Every row comes from one small tree of marks. The marks that hang from a mark follow it in brackets, in alphabetical order. Every link used is in the known rows. Which tree was each row made from?
Known rows:
gofi(besu(sodiv(vebub(tope(vutofa))))): 32.9 21.6 11.6 -10.4 12.6 -5.7 19.6 -15.7 25.3 -17.1 0.5 -11.5 -2.0 -3.5
 -23.8 -5.3 44.9 -14.5 20.4 45.5 13.4
vutofa(gofi(besu) sodiv(vebub)): 45.6 4.2 14.3 18.4 7.4 -36.8 11.0 -17.6 32.3 -23.8 15.0 11.2 -3.5 8.9
 -33.0 -7.6 23.7 -27.0 -4.2 13.3 18.3
vebub(tope(gofi(besu) vutofa(sodiv))): 48.1 22.0 4.8 -20.6 18.6 -13.7 15.5 2.0 16.7 -1.8 6.8 -13.6 8.5 -22.4
 -18.9 -10.8 53.9 -14.5 15.4 39.2 24.0
vutofa(gofi(besu) sodiv vebub(tope)): 53.5 7.3 29.7 10.5 16.3 -23.3 -2.4 -28.1 20.0 -17.4 18.5 13.4 -4.2 0.8
 -25.1 -0.5 21.3 -15.0 -11.9 35.4 11.0
sodiv(vebub(gofi(besu) tope(vutofa))): 40.6 16.8 -3.2 -3.6 16.3 -12.1 23.6 -11.6 29.3 -7.3 -9.3 -0.1 8.1 2.7
 -17.8 -8.0 45.7 -28.8 4.2 36.3 10.4
vumi(tope vutofa(gofi(besu))): 35.4 -3.6 5.1 -1.0 -2.0 -12.1 -9.1 6.7 29.0 -1.9 -2.3 13.4 -9.3 15.5
 -26.0 -6.4 23.3 -15.4 -25.4 22.8 -8.0
gofi(besu(sodiv(vebub(tope)))): 27.7 11.9 17.4 -11.1 6.4 -13.5 9.0 -24.6 26.6 -21.2 10.8 1.9 2.9 -0.3
 -22.9 4.0 35.0 -13.6 13.5 41.3 11.0
vutofa(sodiv(vebub(gofi tope))): 29.4 2.4 11.0 -5.5 8.3 -17.5 3.0 -15.8 29.1 -8.2 7.9 15.4 12.7 1.8 -22.2
 -22.1 32.8 -25.5 -2.2 22.1 20.9
sodiv(vebub(tope(vutofa))): 24.2 13.9 7.6 -21.6 18.4 -0.3 24.1 -10.0 20.6 8.3 -4.7 -10.8 2.3 3.0
 -26.7 -13.4 39.3 -5.0 0.6 33.1 24.1
vumi(tope(gofi vutofa(sodiv vebub))): 42.1 21.6 -0.6 -13.3 28.4 -14.5 -4.1 18.7 38.9 10.8 -13.1 -8.8 -13.3
 12.4 -13.2 -33.8 52.0 1.0 -1.6 36.1 20.7
vebub(tope(vutofa)): 21.1 7.2 5.2 -19.6 11.4 7.7 10.5 -5.1 6.8 18.3 -0.8 -14.5 1.6 1.3 -19.9
 -7.5 41.3 1.0 0.0 38.7 14.9
vutofa(sodiv vebub(tope(gofi(besu)))): 51.4 20.2 19.9 -16.6 26.4 -25.2 0.9 -13.4 28.2 -8.7 8.4 9.3 5.5 -12.5
 -16.4 -2.3 43.1 -12.5 2.2 48.1 22.3
sodiv(vebub(gofi(besu) tope)): 35.7 7.7 1.7 -5.0 10.6 -19.2 12.9 -18.8 29.9 -12.7 0.5 15.3 12.3 4.0
 -18.5 -0.1 35.5 -29.0 -2.3 30.8 8.2
sodiv(vebub(tope)): 18.6 4.0 14.4 -22.7 12.8 -7.5 13.4 -17.3 24.5 3.8 6.4 4.5 5.1 6.0 -27.4
 -4.0 29.0 -5.9 -6.9 29.5 21.0
sodiv(vebub): 18.3 3.4 2.6 -10.2 12.3 -14.6 8.9 -11.0 30.4 5.2 -1.4 5.2 -2.7 18.8
 -25.6 -5.4 32.3 -9.1 -5.6 24.9 20.8
gofi(besu(sodiv(vebub))): 28.0 10.5 6.1 1.7 5.2 -20.0 5.6 -19.3 34.1 -19.2 3.5 3.0 -6.3 14.1 -21.9
 3.7 37.4 -18.1 14.4 35.2 9.7
vebub(tope(vutofa(gofi(besu(sodiv))))): 37.8 8.8 10.0 3.8 4.5 -2.4 2.5 -14.9 11.0 -10.9 10.9 -18.4 -4.0 -0.3
 -17.9 2.1 34.2 -7.4 9.9 42.2 0.0
tope(gofi(besu) vutofa): 41.0 20.4 -13.4 -15.2 20.1 -13.3 12.7 9.1 23.4 10.1 -7.8 -14.2 -1.0 2.8
 -10.9 0.9 57.6 -10.7 11.2 41.4 15.3
vumi(gofi(besu) vutofa(vebub)): 40.3 12.5 8.2 -24.8 18.4 -16.6 -9.6 -6.8 24.7 1.3 -16.6 33.2 -7.4 14.8
 -21.2 0.1 56.1 -25.2 -7.0 56.0 0.9
vutofa(gofi sodiv vebub): 39.0 3.2 16.9 14.5 14.0 -21.2 -14.5 -17.0 23.9 -1.3 10.5 10.8 -11.8 22.1
 -21.8 -12.0 20.1 -8.3 -14.3 27.5 14.7

Write each row's tree:
35.1 8.5 30.9 -21.7 13.4 -1.9 -12.9 -13.4 18.6 1.5 1.8 22.1 1.2 -5.3
 -28.7 -17.6 28.9 -15.2 -12.2 45.2 16.5 -> vumi(vutofa(sodiv vebub(tope)))
37.3 9.6 7.3 11.7 14.1 -18.0 12.4 -6.6 27.7 -5.1 5.0 -7.1 -9.5 12.3
 -31.5 -27.0 29.5 -18.0 -1.4 15.0 25.2 -> tope(vutofa(gofi sodiv(vebub)))
34.0 4.0 12.6 -2.0 13.9 -4.0 -19.0 -9.8 27.0 9.3 -5.8 17.9 -10.7 24.3
 -22.2 -5.1 19.3 -13.7 -26.5 42.0 3.2 -> vumi(vutofa(gofi vebub))
41.4 24.0 11.8 -19.1 21.8 -12.4 -9.9 -17.8 31.5 -9.4 4.7 -0.7 0.6 -2.7
 -6.6 8.4 46.4 -5.3 12.2 64.4 9.4 -> vutofa(vebub(tope(gofi(besu(sodiv)))))
32.3 14.0 -5.9 -11.5 7.3 -15.3 -9.7 -2.4 28.3 -5.4 5.2 -5.3 -1.2 5.3
 -6.3 8.2 50.1 -9.9 18.6 48.1 7.8 -> tope(gofi(besu(sodiv)))
29.3 2.3 -10.0 11.2 -4.7 -14.7 -16.5 -10.8 25.1 -10.0 2.8 7.5 0.4 19.0
 -4.8 5.2 43.8 -23.5 14.0 39.4 -7.3 -> vebub(gofi(besu(sodiv)))
42.9 29.3 1.4 -27.3 27.7 -13.4 29.0 -3.3 31.9 -1.6 -6.8 -13.3 8.3 -11.7
 -19.7 -3.8 51.7 -14.1 10.4 43.0 25.4 -> sodiv(vebub(tope(gofi(besu) vutofa)))
18.9 3.3 3.5 -8.4 3.2 -5.4 -7.3 -18.4 31.3 -9.1 3.5 6.0 10.2 12.0 -13.8
 -10.1 36.0 -18.2 8.4 37.1 7.5 -> besu(sodiv(vebub(gofi tope)))
45.3 5.3 24.7 6.7 10.6 -28.3 14.9 -25.0 26.2 -26.0 20.8 9.1 5.2 -5.8
 -35.3 -7.8 19.8 -23.3 -5.1 18.3 20.2 -> vutofa(gofi(besu) sodiv(vebub(tope)))
36.5 4.3 14.2 -0.5 14.3 -12.1 -13.3 -18.9 22.7 -0.9 4.9 18.4 5.4 8.3
 -13.2 -16.9 34.2 -17.6 -7.0 38.7 12.6 -> vutofa(sodiv vebub(gofi tope))
32.2 1.6 -1.7 -5.0 3.4 -12.2 0.2 -13.9 17.2 -2.4 4.2 11.0 12.2 4.2 -11.6
 6.9 39.1 -20.2 -1.9 37.0 0.3 -> vebub(gofi(besu) tope)
24.5 14.6 -3.6 -8.1 8.3 3.6 2.5 -10.6 28.4 -5.2 -5.8 -8.9 4.6 9.7 -12.8
 -19.2 45.7 -19.7 15.6 41.8 9.4 -> besu(sodiv(vebub(gofi tope(vutofa))))
49.8 31.5 -5.3 -9.8 33.2 -15.5 8.4 0.8 31.7 8.1 -14.8 -7.8 -8.8 9.0 -7.5
 0.3 57.5 -10.9 6.2 55.0 15.9 -> tope(gofi(besu) vutofa(vebub))
44.7 22.2 -8.2 17.2 15.1 -9.3 -9.6 -10.1 30.5 -7.3 -14.9 -0.5 -12.2 23.7
 -1.3 -4.1 53.2 -24.4 15.4 56.2 -5.9 -> tope(vutofa(vebub(gofi(besu(sodiv)))))
21.0 16.2 6.2 -31.0 14.7 -5.7 -2.2 -11.2 35.9 -4.7 6.6 -5.7 9.2 -2.2
 -15.3 -6.7 42.1 -5.4 13.3 44.3 22.1 -> besu(sodiv(vebub(tope(gofi))))
38.2 19.7 7.8 -28.2 22.1 -20.4 18.9 -11.7 36.3 -5.8 3.3 1.9 12.8 -9.5
 -20.6 4.9 42.9 -14.1 2.9 39.4 22.2 -> sodiv(vebub(tope(gofi(besu))))
37.1 4.4 -6.6 10.6 7.1 -13.8 7.1 9.4 24.1 1.9 -4.6 -13.1 -16.0 20.5
 -19.1 -9.9 34.3 -4.8 -12.0 20.8 -1.8 -> vumi(tope(vutofa(gofi(besu))))
35.6 8.3 -9.3 6.6 10.4 -27.2 8.8 -12.8 36.2 -9.8 -5.8 16.0 5.0 19.0
 -15.8 -0.4 39.7 -32.2 -0.6 27.4 6.9 -> sodiv(vebub(gofi(besu)))
26.2 12.3 11.0 -2.8 10.6 1.3 5.5 -16.8 25.4 -7.1 6.0 -18.0 -3.7 8.5
 -23.6 -14.7 29.6 -6.8 6.4 36.3 13.3 -> besu(sodiv(vebub(tope(vutofa(gofi)))))
43.2 14.5 10.2 -0.5 17.7 -14.2 26.8 -16.5 23.5 -10.4 3.6 -10.3 -0.9 1.2
 -29.6 -3.7 30.7 -16.6 -2.9 31.7 13.9 -> sodiv(vebub(tope(vutofa(gofi(besu)))))
39.0 2.4 27.5 3.4 15.9 -13.9 -11.3 -22.8 18.0 -2.6 17.6 8.7 -3.7 5.6
 -24.4 -11.5 16.6 -5.3 -15.9 33.1 15.8 -> vutofa(gofi sodiv vebub(tope))
40.8 8.5 -3.8 11.8 9.7 -13.9 10.0 -5.7 14.4 2.1 2.1 -11.3 -9.3 14.2
 -18.5 1.5 35.1 -12.8 -3.5 30.2 4.5 -> tope(vutofa(gofi(besu)))
33.9 14.9 4.4 -28.3 18.5 -3.5 6.7 5.5 16.4 10.2 5.1 -15.6 8.3 -16.3
 -17.1 -20.6 50.5 -4.4 10.8 36.7 29.7 -> vebub(tope(gofi vutofa(sodiv)))
36.2 22.8 -1.7 -16.0 23.5 -18.6 15.2 7.4 36.4 2.9 -3.5 -10.3 0.2 -0.4
 -21.4 -29.0 51.0 -16.0 13.1 27.2 36.0 -> tope(gofi vutofa(sodiv(vebub)))
